What can hang from each mark
k_593: k_63 k_154 k_631
k_631: k_154 k_435
k_216: k_154 k_974
k_410: k_154 k_216
k_974: k_154
k_63: k_154 k_410 k_593 k_631
k_435: k_63 k_593
k_154: k_435

Each row was made from one small tree. Brackets hold a mark, then the marks that hang from it, in the order of their numbers. Every link used is in the known rows. Write each row's tree.
Known rows
(k_154 k_435): [  0  13   7   2   2 -13 -20  -2  -7  14   2   5  -6   1   3 -11  -7   6
   1  -1  -8   3 -25  -6   6  -4  11]
(k_63 k_154 k_593): [  6   8 -23   1   7 -20  19 -14  18  -2  -7 -17 -14 -13   0  -6 -16  -5
  20   3   6   2  18   3   1 -21  -9]
(k_216 (k_974 (k_154 (k_435 k_63)))): [-18  10  24 -19 -12 -35   1   2  -2  30 -16   1  -8  -1   9 -20  -5   6
 -17  -1 -19   4 -27  10  23  12 -13]
(k_974 (k_154 (k_435 (k_63 k_410 k_631) k_593))): [ 15   5  27 -16  -9  10 -12  11  10  -1  19   2  -4 -19   6  -6   4   7
 -18   9  -3   2  15  12   8  19   7]
(k_631 k_154 (k_435 k_63 k_593)): [-12  -4  -5   4  -7  25  20  -3 -24 -22 -19   5  -1  23 -14  23 -12   0
  10  14   9  -2  10   1 -24  -4 -17]
(k_154 (k_435 (k_593 k_63 k_631))): [-10  11   0  15  14  16 -16  -3  -5 -37 -14  11  -5  23   1  22  23 -11
  -4 -10 -14  12 -22   2   7  11  19]
(k_435 (k_593 (k_63 (k_410 k_216)) k_154 k_631)): [ 10  -3 -24  16   7  17   5  -6  -4 -22  12  10  14  19  -7  29  14 -10
  21  -5   9 -15   4  -9  -6   6   4]
(k_593 (k_63 k_410) k_154 (k_631 k_435)): [ -7 -14 -16  10  11  -1  -6  10  -4   0  10  14  40  44 -12  32  28  -6
  -8   4  -8   1   7   7  10   2  18]
(k_216 (k_154 (k_435 k_593))): [ -7  13  -2  -6 -12 -15  -6 -10 -13 -11 -17  11 -21   1  -4 -26 -17   5
 -10   0  -7   7 -29  -9  16  -2   1]
(k_410 k_154): [  7  13 -20  12  13 -26   8  -6 -18  24 -24  -5  -1 -13   2 -21 -14  -2
  20   2   8   4 -20  -8 -13 -26   4]
(k_154 (k_435 k_593)): [  3  16   1   4  -3   9 -15  -7  -9 -15  -4  11 -18  -1  -2  -6  -9   0
   2   2  -4   2 -23 -10   1   0  11]
(k_593 k_631): [ -7   9 -18   6  12  -4   6  -7 -13   6 -11   5 -12  17   7   1   6  -9
   7   2 -20   4 -19   9   9 -16   6]
(k_974 (k_154 (k_435 k_593))): [ 11  24  16  -9  -5 -15  -9  -2 -17   6  -9  10 -18   2   8  -5  -9   3
  -1   9 -10   3 -20   7  20   4   3]
(k_593 (k_154 k_435)): [  1  17   2   2   4 -37 -16   3 -19  15  14  13  14  10   0   1 -12  10
   4   8   0  -7 -29  -7  11 -14  -3]
(k_974 (k_154 (k_435 (k_63 k_410) k_593))): [ 12   4  27 -13  -5   8 -10   4  -2  11   5  10  -8 -10  10  -7   0   5
 -16   5 -10   2  -3  14   5  21   5]
(k_631 (k_435 k_593)): [  3   1 -23   1 -12  26   8 -12 -15 -17 -16   9 -14  16 -20  -1 -11  -6
   5  15   0   6  -8 -13 -12  -5  12]
(k_154 (k_435 (k_63 (k_410 k_216)) (k_593 k_631))): [  6  -9  19   5  -1  35 -17   4  12 -27  13  12  -4  -5   2  11  22  -1
  -8 -16   8  -7   2 -10 -13  17  11]
(k_154 (k_435 (k_63 k_410) k_593)): [  3  -4  13  -1  -2  34 -16  -1   8 -10  11  12  -7 -14   0  -7  -1   2
 -16  -4  -2   1  -4  -1 -15  19  14]
(k_593 (k_63 (k_410 k_216)) (k_154 k_435) k_631): [  6  -7   8  15  13 -15 -26  13   7  -2  27   9  39  24   2  32  32   3
   5 -16   8 -14  -4  -9  12   8  11]
(k_154 (k_435 (k_63 k_410 (k_593 k_631)))): [ -1 -19  16  -1   8  27 -25  14  20 -11  20   1  10 -10   5   6  18  -4
 -28  -6  -6  13  13   6   8   9  14]
(k_216 k_154): [-10   6 -21  -8  -6 -26  16 -17 -17  23 -19   1 -18   4  -1 -34 -25   2
   2   4 -14   5 -28  -1   9 -12  -8]
(k_974 k_154): [  9  15  -3 -10   0 -25  12  -9 -21  43 -10  -1 -15   4  13 -15 -17   0
  12  14 -18   1 -18  16  14  -5  -5]
(k_435 (k_593 (k_63 k_631))): [  0   8 -30  12   4  31  14 -16   2 -28  -6 -10 -11   0 -11   6  -2 -12
  17   5  -4   9   2  -1 -14   7   8]
(k_410 k_154 (k_216 k_974)): [  5   8 -15   6  -8 -40  13  -7  -4  26 -26 -12  -2 -22  -5 -28 -16   3
  30 -12  29 -16 -21 -35 -10 -19 -12]

Write each row's tree
[ 15  -8  29 -20  -6   4 -18  20  21  10  31 -12   9 -25   8  -5   5   6
 -24   9   0  10  28  13  20  13   2] => (k_974 (k_154 (k_435 (k_63 k_410 k_593 k_631))))
[-38  -8   8 -17 -14 -24  -2   4  11 -16 -21  -2  -6   1  -4 -20   5  -2
 -41  -9 -16  17 -17  -1  36   2 -15] => (k_216 (k_154 (k_435 (k_63 (k_593 k_631)))) k_974)
[ 23 -26 -10  -4  -7  24   3  10  26  -7  52 -20  25 -31  -9   5  -5   1
   6   8  33 -12  45 -17 -19  -2 -14] => (k_435 (k_63 (k_410 k_216) (k_593 k_154) k_631))
[ -6 -27   0  -6  -9  12   7   3   3  -4  -5   5   8  21  -7   2  22   0
 -16 -10   2   1   6  -8  -5   5   3] => (k_593 (k_631 (k_435 (k_63 (k_410 (k_216 k_154))))))
[ 12 -11   2   0   4  -4  23 -13  25  20   8  -8  -1 -18  10  -9  -1   7
  22 -18  14 -20  18  -2 -36   6  -9] => (k_435 (k_63 k_154 (k_410 k_216)))
[-31  -7   6 -20 -20 -23   0  -2  11  -3 -17  -5  -8 -10  -7 -33 -14   3
 -33  -6  -9  15 -18  -8  26   5 -18] => (k_216 (k_154 (k_435 (k_63 k_593))) k_974)
[ -6 -19   4  -2  -7  13   7   7  -9  18   3   1  19  15  -8  11  -8   8
  -1   8   7  -7  25   7 -15  -3  -6] => (k_631 k_154 (k_435 (k_63 k_410)))
[ -4  11 -13   3   4  10  33 -15  18 -35  -7  -9 -19 -16  -3   0  -1  -3
  13   0   6  -3  20   7 -30  -2 -12] => (k_435 (k_63 k_154 k_631) k_593)
[ -7   5  -7   0   9 -12  29 -10  21  -5  -1 -16  -5 -12   4  -5   3   3
  11  -3   0   0  15  11 -24  -6 -12] => (k_435 (k_63 k_154 k_631))
[ 21 -11  -9   9   1  32  13  -7   2  -4  -3  -1  -2 -32  -3 -12  -5  -3
  18 -11  29 -11   9 -19 -46   4   1] => (k_435 (k_63 (k_410 k_154 k_216)) k_593)
[ -5   5   1   9   7  -8 -17  16  -5 -20   3  -6   2  10   4  25   1  -4
   1   6   2   4  15   6  30 -23  -7] => (k_63 (k_593 (k_631 (k_154 k_435))))
[  5  24  17  -5   0 -17 -11   5 -16  -6 -12  13 -17  12  11   8   9  -1
  -7   6 -17   5 -18  12  31   1   5] => (k_974 (k_154 (k_435 (k_593 k_631))))
[ 26 -10  -6   1 -30  21  -2  10  14 -18  29 -12  10  -9 -23  14 -11  11
  21  12  43 -29  57 -27  -7  -8   0] => (k_63 (k_410 k_216) (k_631 k_154 (k_435 k_593)))
[ -6   5  11   2   3  25  -6  -6  -6 -22  -5  10 -14  -3   0   0   0  -2
  -7  -4  -4   7 -22  -2 -19  13   4] => (k_154 (k_435 k_63 k_593))
[-11   0  -4   2   4   3  19   2  -5   3   7 -16   4  -4   2   7 -11   4
  13  10   3  -3  16   9 -17  -9 -21] => (k_435 (k_63 (k_631 k_154)))
[ -3   1 -17   1  -1  41  20 -11   1 -29   2  -7 -17 -15  -7  -3  -5  -8
   5  10   0   6   7   0 -30   4  -4] => (k_435 (k_63 k_631) k_593)
[-15   7  20   4   6 -15  -5   6 -17  10  -3   1   6   9   9  12 -10  10
   8   0   1  -5  -9   8  -5  -5 -18] => (k_631 (k_154 (k_435 k_63)))
[  1  -1 -16  10  15 -13  15 -16  24  23  -6  -7   5   2   5  -3   3   0
  17 -13  -9  -5  12  14 -10   9  11] => (k_593 (k_63 k_154 k_410))
[ -2  -2   1  19  26  -9 -23  13   8   4  -9   2  24   6   7  10  34  -6
 -10 -20  -6  10  -2   5  10   1  29] => (k_593 (k_63 (k_410 (k_154 k_435))) k_631)
[  7   8  -1 -12 -22 -35  17 -12  -5  38 -12 -10 -15  -4   4 -22 -18   3
  27  -2   4 -17 -20 -15  11   0 -20] => (k_410 (k_216 (k_974 k_154)))
[ 16 -20 -18   7   5   9 -14  19  12  -8   1  -6  19 -10 -12   3  14 -10
 -18   6  16  11  38  -9  12 -23  25] => (k_63 (k_410 k_154) (k_593 (k_631 k_435)))
[ 13  -7  -2   0   4  -5 -32  19  11  -7  39   7  24  -2  -3  13   6  -1
 -20   9   5  -3  21  -1  34 -14  12] => (k_63 k_410 (k_593 (k_154 k_435) k_631))
[-11  -4 -11  16  18   0   1   2  -3  11  -2  -2  17  26   9  27  14  -6
  12  -6 -14  -5  16  23  14  -2   5] => (k_593 (k_63 k_410) (k_631 k_154))
[-11  -9  13   1  12  18 -15  10   6 -23   3  -1   2   2   5  13  19  -8
 -21  -4  -7  19  -4   6   4   1   3] => (k_154 (k_435 (k_63 (k_593 k_631))))
[ -1   9  30 -12   4 -18  -6   5 -13  26  -5   4  -3   4  16  -6   2   6
 -10   3 -16   9 -22  17   7  13  -6] => (k_974 (k_154 (k_435 k_63)))
[  6 -14   9 -16 -15  -3  16  -6  11  41   6  -7  -2 -17   8 -22  -7   4
   4  -7   1 -15   1  -1  -8  19 -14] => (k_435 (k_63 (k_410 (k_216 (k_974 k_154)))))
[-17  -9   1   2  -3   4  16   2 -22   7 -14  -1  12  26  -8  17  -9   5
   7  10   5   0   7   6 -19  -8 -17] => (k_631 k_154 (k_435 k_63))
